Each row comes from the steps of one path. Every step used is in the known rows, and no mark comes twice. Write the path behind each row, first mark first.
Known rows
doguba/sosum/mufe: [ -0.6 -26.7  32.0 -25.3  -7.5 -20.0  19.4   3.5 -21.1 -22.5  -3.7 -23.6
   2.7  37.7  19.0  22.9  -6.3   3.4]
napem/bevuza/doguba/sosum/mufe: [ -9.8 -30.5  50.1 -25.3  -7.3 -24.9  21.6   8.4 -19.8 -32.3 -33.8 -43.3
 -12.7  48.0   1.4   8.2  18.1  -6.1]
bevuza/doguba: [ -3.0 -46.3  22.7  -3.3  -8.5 -23.4  22.3   9.9 -12.3   1.6  15.9   1.9
 -27.5   5.5 -11.7  -1.3  19.4  18.6]
sosum/napem/noni: [-32.5 -13.6  24.9  -1.1  -1.6 -11.4  12.6  -4.7 -14.8  -9.3  19.7  -7.4
 -23.6  -7.3   8.3   8.6  33.8   7.8]
doguba/sosum: [ -1.2 -33.2  25.3 -33.2  -2.2 -17.0  28.2 -20.0 -23.7  -6.0   6.7 -13.2
   7.2  13.5   5.7  20.2  -3.2   9.1]
doguba/sosum/napem/bevuza/mufe: [-14.9 -11.7  54.0 -33.5  -2.2  -6.7  44.3 -21.7 -32.2 -23.6  -3.6 -20.2
 -28.1  13.4  21.3  24.0  27.4 -29.2]
napem/noni: [-19.7 -18.7  23.4  -2.5  -4.2 -19.0   6.0  -2.5 -18.7  -0.5  28.8 -22.4
   4.0  -6.7  -3.3   1.3  32.7  22.4]
sosum/napem/bevuza/doguba: [-25.0 -30.5  45.9  -5.5   0.9 -17.2  25.4  -3.6 -18.2 -19.4 -14.0  -3.8
 -46.9  11.2   2.9   1.9  37.7  -6.0]
sosum/napem/noni/vubinel/bevuza/doguba: [-35.7 -13.1  15.0   2.1 -18.7 -15.7   7.5 -12.8 -12.8  -1.8  40.0 -28.2
 -43.3  12.1 -24.8   9.9  30.6   4.1]
doguba/sosum/napem/noni/vubinel/bevuza: [-32.0   0.5  18.4 -28.6 -13.0 -10.1  13.5 -44.2 -23.2  -8.8  29.8 -42.5
  -8.7  18.7  -8.2  32.5   8.9  -8.2]
vubinel/bevuza/mufe: [  8.8  -6.8  28.0 -13.0 -17.2  -6.8  15.1  -6.9 -26.3  13.5  74.2 -10.5
 -30.9   9.5  -1.5  24.9   7.8  -8.4]
noni/vubinel/bevuza: [ -3.7 -16.1  18.4 -11.1  -7.0 -21.2   2.9 -35.2 -36.7   8.6  51.8 -19.0
  -2.1  16.6  -7.4  25.6   1.7   9.8]
sosum/napem/noni/mufe: [-44.5   0.6  33.9   2.4  -0.3 -15.2  -5.7 -10.4  -4.3 -14.3  23.6 -17.4
 -30.3  12.1  11.6   9.0  39.6  13.6]
doguba/sosum/napem/noni/mufe: [-43.9  -2.3  33.5 -22.7  -3.2 -10.7   6.1 -22.8  -2.2 -21.6   6.2 -30.4
 -18.6  24.0  10.1  18.8  22.8   4.4]
sosum/napem: [-17.4 -26.1  29.1  -7.6   2.6 -14.0  21.9 -10.0 -18.8  -6.7  15.9  15.8
 -30.8   1.0  20.2  18.8  12.4   1.5]
bevuza/mufe: [  5.2 -25.0  31.5  -6.4  -8.8 -16.6  30.0   4.8 -28.5   3.1  42.9  -0.9
 -19.4  -2.5   8.4   8.3  22.6   4.1]
vubinel/sosum/napem: [-22.1 -15.0  20.8  -7.2   0.0 -12.7  24.2 -16.2  -7.8  -2.8  45.6   6.6
 -37.9  -5.3  14.4  36.8  20.1 -14.9]
napem/noni/doguba/sosum/mufe: [-11.1 -11.6  50.7 -32.0 -22.1 -14.8   9.5 -18.3  -1.7 -24.8   2.4 -53.0
  -2.2  30.3  14.6  18.9   8.9  17.3]
noni/vubinel/sosum/mufe: [-11.1 -15.9  21.1   3.6  -6.8 -33.6   9.3  -6.7 -22.8 -10.6  41.0 -30.7
  -0.1  23.1  10.8  31.6  22.0  -0.5]

Write each row's path
[-28.6 -10.4  45.9 -13.9  -9.2  -8.7  12.5 -28.7  -0.2 -13.3  23.4 -16.4
 -35.3  -7.7  17.7  14.8  29.9  15.0]	sosum/napem/noni/doguba
[-11.6   2.5  21.8  -2.9 -22.6 -15.5   6.4 -17.7 -32.1  11.2  75.6 -44.6
  -7.5   4.7 -18.3  13.6  33.4   3.2]	napem/noni/vubinel/bevuza/mufe
[-33.8 -29.3  22.7 -19.9 -14.9 -11.7  32.1   0.3   0.0 -15.5  -7.2 -20.7
 -34.9   7.5 -12.8   5.8  28.1   3.0]	bevuza/doguba/sosum/napem/noni
[-29.0  -8.0  13.7   3.1  -7.9 -28.0   8.7 -24.6 -19.9   3.3  55.3 -42.7
  12.3  -9.6 -13.3  18.7  47.2  11.8]	napem/noni/vubinel/sosum
[-10.6  -9.9  76.4 -46.2 -11.4  -3.6  45.0 -46.2 -19.9 -26.2   0.0 -28.9
 -42.1  15.2  28.1  28.3  22.2 -21.6]	noni/doguba/sosum/napem/bevuza/mufe
[-10.8 -38.0  44.3 -33.6  -5.9 -21.0  31.3 -14.7 -21.9 -17.8 -23.8 -30.8
  -8.2  23.9 -12.1   4.9  19.5   0.8]	napem/bevuza/doguba/sosum
[ -4.2 -31.5  15.2 -31.2 -20.9 -21.2  23.2 -29.6 -21.9   2.3  25.2 -32.8
 -12.4  32.8 -28.6  22.2  -6.6   4.5]	noni/vubinel/bevuza/doguba/sosum
[-20.5 -18.5  13.0 -23.7 -25.9 -19.6  13.6 -24.6 -15.5  -0.1  28.3 -55.5
  -3.5  25.6 -40.2  11.9  16.4  10.3]	napem/noni/vubinel/bevuza/doguba/sosum
[ -2.0 -27.5  18.5 -10.5 -16.8 -14.5   9.6  -2.1 -10.0   9.8  46.6  -8.2
 -39.3  18.2 -22.8  13.1   1.4   6.2]	vubinel/bevuza/doguba
[-32.8  -0.4  40.1 -13.0 -12.9  -7.8  14.7 -37.5  12.0  -7.9  53.9 -23.7
 -42.2 -13.3  12.2  30.6  35.5  -1.4]	vubinel/sosum/napem/noni/doguba
[-16.8 -42.0  24.0 -25.7 -11.0 -12.8  43.1  -4.1  -6.4 -13.1 -11.8   2.1
 -43.0  16.0  -0.5  16.7   6.7  -3.9]	bevuza/doguba/sosum/napem
[-17.1 -24.9  16.4 -28.5 -18.4 -14.1  30.1 -32.9 -18.0  -5.3  15.8 -19.9
 -40.3  30.6 -15.2  29.5  -4.3 -11.4]	noni/vubinel/bevuza/doguba/sosum/napem
[ -3.7 -45.5  22.8 -27.0 -11.9 -20.1  35.9  -3.0 -12.4  -7.6  -3.0 -10.4
 -15.6  17.1 -12.7   7.2   4.0  11.6]	bevuza/doguba/sosum
[-31.4 -19.5  38.8  -5.7  -1.7 -16.7  27.5 -10.5  -6.3 -12.8  16.5 -12.3
 -52.9   4.7  -3.8  20.8  45.4 -22.7]	vubinel/sosum/napem/bevuza/doguba
[-15.9 -15.0  43.8 -15.3 -13.4 -13.8   7.4 -28.2  -4.8  -5.8  30.9 -28.9
  -8.9  -4.0   5.3   7.4  27.4  30.9]	napem/noni/doguba
[-35.2 -22.5  35.3   0.3  -1.6 -27.1  29.5 -24.5 -18.3 -14.8  13.6 -24.8
 -39.6   7.7  -9.5  19.8  52.7 -17.4]	noni/vubinel/sosum/napem/bevuza/doguba
[-33.0  -7.6  39.1  -6.9   7.7 -23.8  21.9 -42.2 -30.0 -15.4  22.8 -24.5
 -15.6   3.5  10.7  32.6  44.6 -20.2]	noni/vubinel/sosum/napem/bevuza
[-14.4 -23.9  21.3 -34.4 -16.7  -3.0  28.4 -16.2  -5.2  -5.6  18.2  -7.8
 -54.8  28.3 -11.9  31.1 -12.9 -15.8]	vubinel/bevuza/doguba/sosum/napem
[-35.7 -17.8  21.1 -20.6  -6.7 -19.2  27.9 -31.6 -24.3 -16.6  -0.3 -33.7
   2.3   5.7   2.7  17.9  26.0   5.1]	doguba/sosum/napem/noni/vubinel
[-27.8  -3.4  20.0  10.3 -11.7 -31.6  -1.4  -2.8 -17.6 -11.4  46.2 -55.0
   8.3  15.7  -1.7  20.9  43.8   7.0]	napem/noni/vubinel/sosum/mufe
